Every row comes from one small tree of marks. The marks that hang from a mark follow it in brackets, in alphabetical order. Every link used is in the known rows. Which tree was each row made from?
(in the rows, 128 means zero)
Known rows
zoti[gugem]: [131 126 144 135 115 132 127 141 132 109 124 138 129 124 137 117 125 147
 142 141 112 105 131 132 135 115 128 137 121 132 129 122 128 125 124 131
 127]
vipe[lupu[refi]]: [118 134 128 126 124 129 135 127 114 153 135 129 142 122 139 118 126 128
 147 143 143 101 123 114 139 130 145 100 152 131 108 112 118 141 118 131
 138]
pazum[famun[vemo]]: [118 146 106 130 123 132 123 104 137 145 136 121 116 129 120 129 136 127
 139 158 113 137 142 156 112 137 113 108 121 136 114 148 134 125 126 128
 112]
vipe[lupu[rogagi]]: [116 131 118 121 114 139 138 127 120 151 141 130 142 119 144 124 131 140
 147 148 133 120 115 108 133 136 124 136 145 129 102 107 140 142 119 142
 132]
famun[fosi]: [130 137 122 122 120 136 124 118 149 126 125 128 116 125 129 122 140 127
 131 143 128 132 132 108 146 123 141  78 126 129 139 139 142 118 116 115
 111]
vipe[lupu]: [121 135 127 126 126 130 133 125 128 151 138 129 145 118 135 120 130 135
 147 146 137 111 132 127 136 127 130 123 143 131 104 113 135 139 120 136
 137]
kida[dabov lupu[famun[vemo] rogagi] pazum]: [127 163 131 127 150 131 139 119 147 113 137 134 160 146 138 104 125 145
  95 113 137 130 137  47 150 142  87  70 141 129 151 137  79 117  91 125
 116]
famun[fosi[kida[dabov lupu[ture] pazum]]]: [138 150 133 122 131 131 127 106 170 135 133 137 126 134 142 114 132 130
 101 128 144 122 124  62 173 125 123  26 129 129 157 148 130  97  89 109
 106]
lupu[refi ture]: [127 133 121 133 104 122 128 129 109 127 122 133 147 145 151 138 119 121
 116  91 142 110 109  89 136 129 147  65 150 119 145 124  99 123 121 110
 128]
felas[lupu[famun kida pefuv refi rogagi]]: [117 132  89 137 116 104 136 146 130 141 148 141 175 154 153 120 129 153
  86 103 137 130  97  88 114 133 118 133 167 124 123 138  91 141 118  95
 146]
famun[fosi[kida[dabov]] pazum vemo[gugem]]: [120 159 129 126 111 124 119  83 174 105 119 124  66 121 129 117 142  98
 128 171 133 126 141  86 150 137 139  46 127 157 134 138 141  94  90 125
  82]
lupu[famun[pazum] refi]: [124 137 133 135 114 115 126 128 113 127 119 132 137 141 143 116 126 122
 109 109 139 100 123 100 139 132 156  79 152 128 150 130  87 124 117 105
 128]
felas[lupu[kida refi rogagi ture[dabov]]]: [123 137 109 137 115 113 134 141 147 126 165 139 172 153 163 128 119 139
 114  90 135 133  94  92 127 132 121 105 172 119 122 141 109 123 110 106
 128]
famun[pazum vemo[gugem[zoti] nevubu]]: [112 153 135 139  96 128 122 108 136  86 123 117  75 119 113 137 137 106
 173 160 110 120 148 114 120 138 133 168 115 161 108 107 123 115 127 152
  86]
ture[lupu[pefuv refi]]: [130 118 107 139 131 116 132 130  99 132 127 131 159 134 141 122 128 137
 144 138 132 116 121  62 136 123 117 112 137 131 116 125  95 143 129 111
 149]
lupu[pefuv]: [123 120  94 128 113 116 128 128 118 136 121 132 151 137 129 124 136 146
 120 124 123 135 124  88 117 135 110 139 121 128 123 133 115 140 128 112
 138]
kida[dabov lupu[pefuv] pazum[famun]]: [130 158 110 124 137 126 139 115 156 150 129 135 173 147 124  95 136 164
 133 126 120 127 143  45 159 139  71  46 111 129 136 157  82 118  97 112
 119]
kida[pazum]: [121 138 134 126 137 131 135 122 147 127 117 128 128 139 123 119 123 141
 121 129 122 127 138 120 144 139 121 103 130 132 128 135 104 122 118 122
 120]
vemo[gugem[zoti] nevubu]: [119 138 164 136  96 138 126 138 140  96 120 120 100 120 112 140 123 127
 177 139 127 105 125  94 132 132 138 233 102 152 102 112  86 123 141 151
 111]
kida[dabov pazum[famun]]: [118 158 136 122 132 136 136 109 180 138 114 130 140 148 119 104 124 161
 137 140 114 122 144 104 159 145 102  55 126 134 126 173  83 108 107 121
 116]
fosi[kida]: [133 122 137 128 134 121 124 114 138 145 137 134 112 128 139 128 120 119
  93 131 145 120 110 120 139 131 130 121 128 132 133 135 140 112 112 124
 129]
vipe[lupu[famun kida refi rogagi]]: [114 133 118 128 107 123 138 133 120 151 137 139 176 136 158 121 120 154
 105 123 144 110 109  90 140 134 132 105 164 121 111 120 100 143 109 113
 150]
refi[lupu[kida]]: [130 112 129 133 139 123 130 125 118 139 118 141 162 133 143 118 122 145
 135 114 115 132 133  93 136 120 115 108 153 128 113 157 121 120 122 104
 158]
famun[fosi pazum vemo]: [121 156 104 126 110 130 119  91 149 107 126 123  83 121 126 123 152 105
 142 168 111 141 153 118 135 131 139  43 132 145 138 129 166 108 107 123
  80]
refi[lupu[famun[fosi vemo] pefuv ture]]: [125 125 100 139 124 114 120 111 111 131 113 139 174 143 155 119 133 139
 110 101 127 127 137  47 121 125 118  88 167 131 132 161 102 121 112  83
 150]
pazum[famun]: [124 137 116 127 116 134 127 116 139 157 132 126 130 130 124 125 135 139
 148 147 114 128 130 146 128 133 116 108 115 128 119 150 129 123 130 122
 120]
felas[lupu[famun[vemo] kida pefuv rogagi]]: [116 138  82 139 123 103 132 136 141 131 155 138 169 149 147 126 133 151
  78 115 129 146 113 107  99 133 101 157 162 129 116 138 111 141 118 104
 139]
vipe[lupu[kida ture[dabov]]]: [124 139 121 134 111 116 130 124 152 140 150 139 195 136 155 124 117 154
 128 109 137 118 130  96 146 125 113  94 152 119 107 131 120 129 103 113
 143]
famun[pazum vemo[gugem[zoti[rogagi]]]]: [111 150 140 132 112 123 121 113 132  96 113 125  80 122 122 126 145 112
 159 149 107 114 144 136 118 138 133 156 132 159 111  94 136 112 125 138
  98]
kida[dabov lupu pazum[famun[fosi vemo]]]: [130 174 124 123 147 137 135 102 172 134 136 130 142 139 122  98 137 143
 134 144 123 131 155  70 164 135  88  14 120 134 143 157 101 106  90 121
  98]
famun[fosi[kida[dabov lupu[refi]]] pazum]: [138 148 129 122 113 127 125 101 157 136 132 137 102 125 142 108 145 115
 131 145 132 115 123  60 178 124 138   4 126 134 159 139 153  91  89 113
  92]
fosi[kida[pazum]]: [128 129 141 127 140 122 129 110 152 145 129 134 112 136 136 122 116 128
  88 132 141 118 117 115 149 138 125 104 130 135 133 140 123 108 105 120
 123]
vemo[gugem[zoti[rogagi]] nevubu]: [115 140 170 136  98 137 124 140 139  98 117 126 105 121 116 140 129 136
 180 131 122  93 128 102 131 132 140 252 110 156  92 102  88 120 142 150
 110]
pazum[famun[fosi[kida[dabov]] vemo[nevubu]]]: [121 157 111 129 111 137 119  86 168 143 142 124 103 127 122 129 136 126
 136 173 122 133 141 117 136 136 120  76 114 142 119 171 135 107 108 127
  92]
felas[lupu[famun[fosi pazum vemo[nevubu]]]]: [124 158 116 143 132 115 124 121 159 119 157 126 121 130 132 121 140 114
 123 139 132 124 139 136 120 122 139 117 156 141 129 139 129 121 117 123
 105]

Write each row's tree
[120 149 139 134 128 108 134 129 160 121 112 143 185 166 144 108 106 164
  64  91 142 109 130  75 159 133 127  42 160 121 144 165  38 120  98  85
 149] : lupu[famun kida[dabov pazum] refi]
[122 134  84 143  73  87 126 129 121 133 111 151 212 170 167 131 124 166
  64  61 133 114 113  36 138 130 121  43 154 112 151 144  64 126 105  62
 148] : lupu[famun[pazum] kida pefuv refi ture]
[138 141 117 127 120 131 131 130 116 131 147 135 145 126 148 119 144 128
 119 118 133 131 119  63 146 124 114  89 127 121 157 112 135 121 106 118
 110] : kida[lupu[famun[fosi pazum] rogagi]]
[121 137 121 136  84 118 126 128 120 111 139 137 174 159 177 124 117 133
 108  71 137 113  94  35 140 149 137  76 169 114 154 137  80 114  98  95
 118] : lupu[famun[pazum] refi rogagi ture[dabov]]
[138 155 128 124 124 131 132 125 142 121 141 138 156 133 147 105 141 139
 121 115 136 125 124  35 160 126 104  55 133 122 161 135 115 111  94 121
 113] : kida[dabov lupu[famun[fosi pazum] rogagi]]
[130 139 131 121 129 133 125 106 165 138 126 133 105 131 135 118 132 127
 103 146 137 126 124  98 161 130 139  62 128 134 143 147 138 104 100 110
 107] : famun[fosi[kida[pazum]]]
[138 133 140 128 150 122 132 114 139 149 143 136 124 131 139 118 120 123
  89 124 147 119 118  93 155 131 112  92 122 131 144 126 129 109  98 122
 120] : fosi[kida[lupu pazum]]
[130 137 122 132  99 123 119 117 156 116 149 139 172 152 177 127 119 142
  77  84 147 129  96  40 145 141 123  93 157 113 155 155 108 105  89  92
 118] : lupu[famun[fosi[kida]] rogagi ture[dabov]]
[120 133 115 133  90 124 130 136 100 124 124 137 165 156 171 139 116 135
  82  76 148 113  88  58 128 141 143  92 167 113 155 125  78 127 115 101
 133] : lupu[famun refi rogagi ture]
[140 129 147 149 156 111 120 128 146 105 159 129 189 136 149 106 112 138
 141 118 138 118 138  71 143 123 106 142 148 125 119 153  85 127 110 108
 147] : ture[dabov lupu[famun]]
[124 142 119 140 124 113 130 143 137 123 164 134 167 151 164 121 120 127
 107  86 146 118  96  91 120 135 134 122 181 122 135 139  93 125 111 107
 128] : felas[lupu[famun refi rogagi ture[dabov]]]
[134 128 136 145 143 117 128 133 108 124 131 131 160 134 146 121 119 129
 126 128 144 103 127  86 142 117 133 108 151 128 129 128  83 136 127 112
 151] : ture[lupu[famun refi]]
[117 119  81 128  79 117 130 131 105 123 135 137 184 161 169 129 121 147
 119  81 131 134  82   5 123 157 112 104 151 115 132 137  83 132 105  94
 129] : lupu[pefuv refi rogagi ture[dabov]]
[125 146 117 141 117 113 128 136 152 120 165 134 162 145 161 122 130 132
 119  94 132 125 107 101 123 133 120 128 170 124 134 138 118 117 111 113
 118] : felas[lupu[famun[pazum] rogagi ture[dabov]]]
[128 138 148 125 143 123 130 107 170 137 125 136 119 141 135 112 114 137
  89 130 143 115 120  94 159 140 117  81 134 136 137 155 109 101  96 122
 124] : fosi[kida[dabov pazum]]
[127 132 113 136  96 111 130 131 126 128 122 143 176 155 158 143 112 144
  91  78 137 121 110  87 143 124 133  47 150 112 140 135  94 121 114  93
 140] : lupu[kida refi ture]
[114 139 101 133 123 113 128 119 121 146 135 130 169 128 139 117 132 143
 111 139 142 114 139 102 115 133 118 135 151 135 107 120 109 150 114 118
 146] : vipe[lupu[famun[vemo] pefuv]]
[109 134  78 119  91 123 141 120 160 144 116 145 184 163 141 118 130 199
 102 123 103 155 112  42 142 155  68  90 124 122 113 166  85 128 105  97
 134] : lupu[kida[dabov pazum[famun]] pefuv rogagi]
[122 157 122 123 139 129 121  86 176 115 129 128  91 132 129 117 131 115
  91 161 137 136 141 100 145 137 129  44 139 145 139 154 136 102  90 118
  96] : famun[fosi[kida[dabov pazum]] vemo]
[124 114 125 126 129 132 135 124 122 134 118 144 164 138 151 117 122 156
 136 115 112 139 118  61 140 130 104 105 158 125 112 162 114 117 115 110
 155] : refi[lupu[kida[dabov] rogagi]]
[142 154 136 136 132 116 130 133 125 122 137 139 186 146 153 113 121 130
  99  76 158 103 123  38 153 120 116  38 148 116 168 135  74 116  99 110
 136] : kida[dabov lupu[famun refi ture]]
[126 134 135 126 134 125 129 104 157 159 130 133 112 137 134 120 120 135
  97 142 134 119 118 123 150 140 119  94 123 135 129 151 124 106 105 117
 119] : fosi[kida[pazum[famun]]]
[130 119 133 139 133 115 127 123 121 137 115 144 170 138 149 113 124 148
 121 105 116 122 138  86 140 119 120  96 160 127 124 160 108 115 117  93
 157] : refi[lupu[famun[pazum] kida]]
[132 141 109 127 123 120 136 137 110 130 137 140 182 146 150 105 131 147
 102  97 147 120 107   6 141 136  98  80 140 120 153 134  74 132 100 110
 138] : kida[dabov lupu[famun pefuv refi rogagi]]
[113 159 134 125 104 131 117 103 153  94 110 125  68 119 123 121 158 111
 162 165 107 119 149 115 136 132 146 106 131 160 121 105 150 102 114 125
  80] : famun[fosi pazum vemo[gugem[zoti[rogagi]]]]
[123 138 118 135 135 121 133 143 138 133 156 131 141 136 145 122 132 131
 109 118 136 127 107 131 113 129 126 161 163 128 127 130 120 132 126 124
 130] : felas[lupu[famun rogagi]]
[132 154 131 130 139 127 133 127 131 109 143 131 155 133 141 113 128 129
 107 113 147 128 126  48 134 132  95 108 136 129 146 127  91 124 100 132
 125] : kida[dabov lupu[famun[vemo[gugem]] rogagi]]
[133 143 116 123 118 136 123 105 153 166 141 130 119 126 131 119 141 132
 133 154 125 127 125 117 149 127 119  65 111 129 134 155 147 109 110 112
 107] : pazum[famun[fosi[kida[lupu]]]]
[128 110 105 134 121 119 127 122 100 142 111 140 173 139 151 123 129 144
 138  98 119 126 124  53 125 127 111 108 153 127 121 151 111 123 123  97
 156] : refi[lupu[pefuv ture]]
[118 152 130 126 132 128 123  91 167 110 122 120  76 126 126 123 129 103
 100 165 144 132 139 103 138 139 137  85 128 154 127 135 123 108  95 120
  96] : famun[fosi[kida[pazum]] vemo[gugem]]
[143 136 143 127 146 120 127 115 144 143 147 139 132 128 141 115 122 121
  95 121 154 116 114  79 154 124 110  86 125 129 147 137 131 106  97 128
 128] : fosi[kida[dabov lupu]]
[122 128 122 131 140 128 130 108 137 142 115 138 152 138 137 113 126 149
 135 132 107 137 146  93 142 127 110  71 152 134 111 170 116 113 112  97
 142] : refi[lupu[kida[pazum[famun[fosi vemo]]]]]
[128 126  94 135 100 106 121 125 136 120 136 136 193 152 151 126 125 149
 118  84 129 135 119  48 124 139  99 117 134 118 130 147 100 126 110  95
 135] : lupu[pefuv ture[dabov]]
[115 128 104 126 114 121 135 127 108 159 130 131 159 128 140 115 131 140
 141 140 140 106 120  86 132 134 132 107 146 132 104 114 109 149 117 120
 144] : vipe[lupu[pefuv refi]]
[117 154 111 126 113 137 122  99 155 137 127 118 101 125 119 125 141 121
 148 170 119 136 144 134 125 136 123  89 115 143 115 151 127 119 118 121
  99] : pazum[famun[fosi vemo[gugem]]]
[131 146 127 146 138 106 123 138 159 121 164 133 173 145 152 120 122 128
 107  88 144 118 122 121 120 123 125 131 169 124 135 147 105 121 115 108
 132] : felas[lupu[famun ture[dabov]]]
[135 121 133 138 141 127 128 128 136 106 162 128 170 132 152 114 117 138
 166 134 125 135 119  57 142 134  97 152 141 125 107 141 111 128 112 124
 134] : ture[dabov lupu[rogagi]]
[135 147 141 125 146 124 133 107 153 158 139 137 130 140 139 106 119 131
 100 129 146 109 116  73 168 137 109  43 126 132 145 152 102 101  89 117
 119] : fosi[kida[dabov lupu[refi] pazum[famun]]]
[124 150 110 140 126 112 134 131 170 142 149 138 165 150 144 130 126 149
 110 105 124 130 124 138 133 123 110  90 153 124 122 146 116 119 117 106
 126] : felas[lupu[kida[pazum[famun]] ture]]
